Each row was made from one small tree. Brackets hold a mark, then the marks that hang from it, in alphabetical order. Every link used is in the known rows. Write each row's tree.
Known rows:
(E (U C M Q) Y): [ 14.5 -12.5   4.5  -5.0  13.5   4.1   0.1 -17.0   3.8  28.7   0.7  13.5
 -16.7   7.9 -10.4   9.0  -2.1   9.5 -10.3   9.7   1.0 -57.5  -0.9  51.5]
(D (Y (E (U C)))): [  2.6 -10.3  17.3   2.4  17.9  38.6 -35.3  10.7 -14.5  41.6  30.2   3.2
 -16.8   9.5 -30.2   2.9   9.8  -3.8   7.2   2.3  15.6 -12.8 -10.8  77.3]
(U C Q): [ -0.7 -10.2   9.8  -3.2  -3.7  -8.7   5.2 -12.5  -4.3  14.2   0.0   7.7
   2.8   4.5   4.4   8.1   3.5  -2.2  -0.1   3.0   0.1  -7.9   0.7  28.0]
(M X): [  7.5  19.8  -5.5 -13.9  -5.7  15.1  -0.9  -0.5  -7.9  23.1 -11.9   6.0
  -2.5   7.7  -2.2   5.9   0.5   6.8  12.3   3.7  -5.4  -5.2   0.2 -26.1]
(D (Y (E (U M Q)))): [ 12.1 -15.9  -1.0   7.3  -0.1   8.2 -26.4   5.7   1.8  24.9  12.2  -5.9
 -48.1   9.5 -24.2  17.4  -4.7  17.4   8.7   6.2 -11.3 -57.8 -14.2  52.1]
(E (U (C J))): [  9.3  -9.7   9.4 -11.3  20.8  22.7  -8.5   7.1 -25.1  22.3  16.0  31.7
  12.6  -0.4  -4.7  -9.4  14.1 -15.1 -25.1  -3.3  32.6 -24.8  -2.2  41.8]
(C U): [-16.4  10.4  -6.1  -3.6  -2.1 -10.8 -15.5   3.4 -16.2  -3.4 -18.1   3.3
  -1.7   7.8 -15.4   5.6  12.8   4.2   2.5  -8.5   7.7 -15.1  -1.0   7.4]
(D (Y (E (U Q)))): [ 10.1 -20.5   8.1  23.8  -8.8  10.6 -23.9  10.8  -1.6  27.1  15.4  -4.9
 -48.1   1.0 -13.6  27.1  -3.0   3.3  10.6  -1.0  -7.3  -7.1 -15.0  47.8]
(U C (E Y) M): [-12.5  13.0 -16.5 -15.0  17.4   4.1   6.6 -21.0   0.6  28.9 -15.3   4.6
   6.7   7.5  12.8 -12.5 -10.8   3.3 -14.6   4.8  -6.9 -28.0   6.3  32.0]
(Q W): [-14.9 -13.3  -0.2  17.8  -6.3  21.3 -11.3 -15.7 -19.3   6.3  -4.7 -19.1
  18.3  -5.8  -1.0  -4.3  10.8 -12.6  -9.0  -2.7  -0.7   3.7   6.5  -2.2]
(W Q): [-13.5 -11.0   4.7  18.4  -0.9  25.5  -4.7  -2.7 -14.2  10.4   5.0  -9.5
  12.4  -5.3  -4.7  -2.2   7.3 -16.9 -10.8  -8.6  -3.6  -1.8  11.5  -5.3]
(U (C J) E (Q W)): [-24.3 -17.5  -8.8  14.2 -11.9   6.2   4.8 -24.2 -35.4  25.3 -19.4   3.3
  24.9 -10.0  36.8  -2.7   7.0 -27.8 -34.5 -11.4   2.0   4.4   7.4  17.2]
(Y (E (U C M))): [ 11.2  -5.7  12.3 -19.2  26.1  28.5 -14.1   5.1  -5.9  18.5  30.2  13.1
  -7.9  15.6 -31.8 -14.3  13.7  12.9  -7.8  12.0  12.6 -63.7  -3.7  49.2]
(U Q): [  3.9  -9.7   0.1   9.3 -16.2 -17.6   8.5  -5.3   4.8  -0.5  -7.4   0.2
 -15.2  -2.0  11.9  15.4  -4.3   1.6   1.1   0.4 -11.3  -1.7  -1.9  -0.4]
(Y E): [ -9.8   6.3   4.4   4.9  -1.7  14.7 -17.5  16.1  -7.4  10.5  10.9  -8.9
  -9.9   5.7 -16.1   0.4   1.7   0.8   7.7   3.0  -6.9  -5.4  -4.1  21.1]
(U E M (Q W)): [ -9.2 -19.3 -19.7  13.7 -17.5 -11.4  17.4 -34.8  -0.5  -2.5 -24.6 -13.8
  -4.7  -4.8  32.1  -0.6  -0.2   2.7 -21.4  -1.1 -22.5 -20.3   6.7 -25.8]
(E (U M) Y): [ 13.0  -2.6  -6.7  -0.9  17.2  13.1  -5.4  -5.1   6.6  15.7   0.5   7.7
 -18.1   3.8 -15.4   1.0  -6.2  10.0  -9.2   6.0   1.0 -50.0  -1.2  22.8]
(Y (E U)): [ 12.2 -11.7  12.3   9.8   4.7  22.3  -8.6  16.5  -1.7   6.0  23.9   7.0
 -25.1   2.4 -16.9   5.4   8.4   2.7  -4.0   2.1   5.6  -6.7  -7.3  15.9]
(U C): [ -2.9   0.3  10.3 -12.7  11.9   9.8  -2.5  -5.6  -8.6  14.3   8.0   7.4
  17.1   7.1  -4.3  -7.9   7.5  -4.5  -1.9   3.5  11.6  -5.1   2.8  30.1]
(D Y): [ -6.4   0.4  -4.7   4.7   1.2   7.4 -24.0  -0.3  -4.3  21.6  -2.6 -11.7
  -7.4   0.9  -8.3   5.1  -6.8  -1.6  11.8  -3.1  -0.6   1.1  -6.8  30.8]

Which tree is each row?
[ -3.9  24.2 -29.9 -20.6 -20.8 -29.1  11.6 -16.6  -5.6  12.1 -50.5  14.5
 -26.3  15.4  15.4  15.8   1.2  27.0   3.4  -3.2 -20.0 -44.3   0.1 -42.0]  (C (U E (M X) Q))
[ -8.4  -3.8  -8.8  -2.4  -6.1 -13.8  15.0  -9.7 -16.4  19.0 -15.0  20.6
   6.1  -4.0  38.3   0.9  -2.8 -15.0 -25.5  -7.4   2.8   0.7   1.5  19.1]  (U (C J) E Q)
[ 22.6 -27.5  19.8   2.0   2.3  -3.1  13.0 -12.5   2.2   8.7  14.1  24.5
 -13.2   0.3   3.4  12.3  10.3  -1.2 -10.1   2.3  12.4  -9.9  -3.5  21.9]  (E (U C Q))
[  8.7  -6.3  -2.0  -1.6  15.2  27.1 -34.4  12.0  -1.3  25.6  19.9  -6.4
 -32.5  11.5 -34.8  -0.7   0.0  16.1   7.3   6.1   0.6 -55.0 -12.6  53.1]  (D (Y (E (U M))))
[-24.8 -15.5  -7.9  28.1 -13.6   8.9   5.8 -36.2 -18.2  35.8 -24.9 -12.2
  10.8  -8.1  31.9   9.3  -2.2 -21.3 -21.5  -4.4 -14.8  22.5   8.3  23.4]  (U C (E Y) (Q W))
[-21.6  14.7 -31.3   5.2 -12.8 -34.8   1.4 -16.7  -2.2   9.9 -48.1   0.2
 -26.6   8.0  12.7  17.1  -9.9  14.2  -7.1  -5.8 -22.0 -38.6   1.1   9.0]  (C (U (E Y) M Q))
[ 17.1 -20.6  13.0  19.4 -10.7   2.5  -0.7  10.6   4.2   4.7  18.0   7.1
 -40.1   0.5  -5.9  20.5   3.9   3.7  -1.3   2.6  -6.0  -9.9  -9.3  15.6]  (Y (E (U Q)))
[ -7.1   1.9  -6.9 -23.4   7.9  -3.9 -10.8  -5.2 -21.9  24.7  -7.6  11.4
  12.5   8.8  -3.3  -6.4   1.8   0.8 -14.4   4.5   6.2 -74.2   2.6  51.8]  (U (C J) M Q)
[-25.7  16.3 -25.8  -3.3  -4.7 -16.0  -6.0   6.3 -29.3   2.0 -32.4  17.1
   2.2   0.4  19.0  -1.1   6.6  -9.9 -22.1 -20.5  10.9  -4.8  -0.8  -0.3]  (C J (U E))
[ -1.0  -3.2  13.8  -7.3  20.3  36.8 -25.1  22.8 -31.3  32.5  27.3  22.7
   2.5   6.0 -20.9  -8.5  14.7 -14.2 -17.5  -1.5  26.7 -30.6  -5.6  64.7]  (Y (E (U (C J))))
[-34.3  31.4 -40.5 -10.0   6.7  -9.8 -18.6   0.8 -29.2  23.9 -46.8   8.3
  -0.9   7.5   5.0  -4.5  -6.0  -0.9 -22.6 -13.0  -0.4 -54.3   1.7  28.2]  (C J (U (E Y) M))
[-26.1  24.1 -32.2  -5.7   3.1 -16.4  -6.6 -10.7  -6.9  10.3 -41.0  -0.4
 -11.9  10.9   3.0   0.2  -6.0   9.9  -8.7  -6.8 -11.5 -35.4   2.6   9.3]  (C (U (E Y) M))
[ 14.0 -17.3   3.4  25.0  -7.3  -3.2   4.5  -6.1   6.2  15.0  -4.1   9.2
 -33.5  -5.6   4.3  26.9  -9.3  -2.1  -7.3  -1.0  -5.5  -0.5  -4.9  16.8]  (E (U Q) Y)
[-15.0   8.3  -7.5   1.3   8.8   6.5   9.4 -14.8  -3.0  28.8 -12.9   6.3
   7.2   0.7  24.3  -3.6  -8.4 -11.3 -13.1  -1.6  -3.2  21.4   4.3  27.0]  (U C (E Y))
[ -6.1   1.2  -3.2 -15.5  -7.5  23.3  -9.3 -32.1 -27.2  43.0 -19.5  -7.4
  17.6  13.1  -8.2  -0.1  12.1   7.9   1.0  10.9 -10.4 -60.9   9.0   5.2]  (U C (M X) (Q W))
[ -4.7   3.7 -24.9   7.5  -9.7 -24.0  17.2 -20.5  14.1  12.1 -29.8  -3.2
 -25.0   0.2  27.7  11.8 -22.3  10.8 -11.2   2.5 -29.1 -23.9   1.3   0.5]  (U (E Y) M Q)
[ 19.6 -15.3  -5.6   2.5 -12.6  20.8   3.4 -26.4 -12.9  23.2 -14.0   2.1
 -13.8   4.6  -4.6  11.8  10.9  12.6  -6.9   6.3 -10.6 -53.6   2.2 -31.7]  (E (U (M X) (Q W)))
[-23.4  23.2 -23.2 -23.3   9.9  -5.6 -32.6  10.8 -34.2   8.9 -25.8   9.2
   9.6  12.9 -24.3  -9.0  10.0   6.0 -10.4  -8.4  13.1 -80.7   0.0  30.7]  (C J (U M))
[  6.5 -41.3  17.9  20.3  -4.7  18.1   3.9 -26.0 -17.0  15.2   9.9   5.0
   5.6  -6.3   3.6   8.1  19.6 -12.9 -19.2  -0.8  11.3  -5.4   3.6  19.0]  (E (U C (Q W)))
[-23.2   8.8 -21.9  19.7 -21.9 -32.7   3.6 -12.6  -6.6  12.3 -46.7   2.5
 -27.4   0.9  22.5  27.6  -8.4  -1.4  -5.2 -13.6 -17.9  10.9  -2.0   4.1]  (C (U (E Y) Q))
[ -9.9  11.7  -7.5 -32.6  24.4  15.2 -17.3   0.8 -25.1  26.2  -0.8  14.0
  26.5  10.4 -15.7 -23.4   5.6  -1.1 -16.2   4.3  17.8 -73.4   3.3  53.6]  (U (C J) M)
[ 15.3  -5.5   3.3  -7.2  13.9  19.5 -11.6  12.1   2.8   4.1  21.6   4.3
 -25.8   9.7 -26.9  -6.0   6.4  18.1  -4.9   9.1   2.0 -56.0  -6.1  20.1]  (Y (E (U M)))
[-23.9 -16.5   1.4  11.5  -6.1  18.6 -19.7 -15.4 -45.3  33.2  -8.4  -3.9
  31.3  -4.9   5.7  -0.5  12.9 -27.6 -22.0  -6.3   8.9 -21.6   5.7  46.1]  (U (C J) (Q W))
[ 18.9  12.6   8.3 -32.7  19.3  43.5 -15.3   6.2 -15.4  41.5  16.7  17.4
  -9.9  23.9 -34.9  -7.9  14.3  20.5   4.8  15.8   6.5 -68.8  -2.3  23.8]  (Y (E (U C (M X))))
[-12.0  32.5 -26.8 -27.9 -12.9  -9.8 -25.3   3.3 -37.2  31.2 -45.5  13.9
  -7.0  18.4 -15.0  12.9   6.0  15.3   2.4  -4.7  -4.5 -89.9  -1.6   2.9]  (C J (U (M X) Q))
[ -2.1  32.8 -31.4 -16.2   0.3   8.6   8.6 -14.4   2.3  37.1 -36.6   2.5
 -12.2   9.7  14.6   0.9 -17.5  15.9  -1.6   6.2 -23.6 -26.0   3.4 -23.2]  (U (E Y) (M X))
[-33.3  -0.4 -24.8   3.2 -12.2  -3.9 -35.0 -10.7 -48.1  14.7 -37.9 -10.0
  13.7   4.5 -14.0   3.0  16.3  -4.5 -17.5 -10.7   2.1 -80.0   3.7  26.8]  (C J (U M (Q W)))
[-19.6   6.1 -14.3   7.9  -4.0  -6.2   2.7 -11.0 -20.6  40.7 -26.0  13.7
   3.2  -3.5  34.3   8.2 -14.1 -20.4 -24.4  -8.0  -4.9   2.3   2.1  43.8]  (U (C J) (E Y) Q)
[  6.1  -5.8 -19.5  -3.6 -12.2 -32.0  28.8 -20.4  18.2  -7.6 -20.7   4.2
 -23.3  -0.1  33.2   5.6 -11.6  15.5 -13.1   2.6 -22.7 -24.0   0.0 -23.2]  (U E M Q)
[ 24.2 -21.3   9.6 -14.9  10.6  -4.8  12.0 -16.1   6.6   8.0  11.5  20.9
 -12.1   7.7  -7.6   2.5   7.8  13.9 -11.8   9.8   8.2 -58.7  -1.5  27.4]  (E (U C M Q))
[ -0.2 -10.1  -0.1   1.0  -9.4 -21.0  28.8 -21.5   5.2   6.9 -10.1  13.6
  -5.8  -1.0  35.8   6.4  -2.2  -1.7 -12.7  -1.7  -7.5  18.1   1.3   0.7]  (U C E Q)
[-22.9   7.6 -24.5   6.3 -20.4 -34.8   1.6   0.8 -24.0   2.0 -39.8  18.6
 -11.8  -2.2  30.0  15.0   1.7  -7.7 -19.9 -20.5  -0.9  -6.5  -2.4  -2.6]  (C J (U E Q))
[ -8.5  14.3 -25.5  -2.2   6.6  -5.3   8.9 -14.4  10.2  12.5 -24.0  -3.0
 -11.1   2.3  16.6  -4.2 -18.3   9.1 -13.0   2.6 -18.4 -22.1   3.5   1.8]  (U (E Y) M)
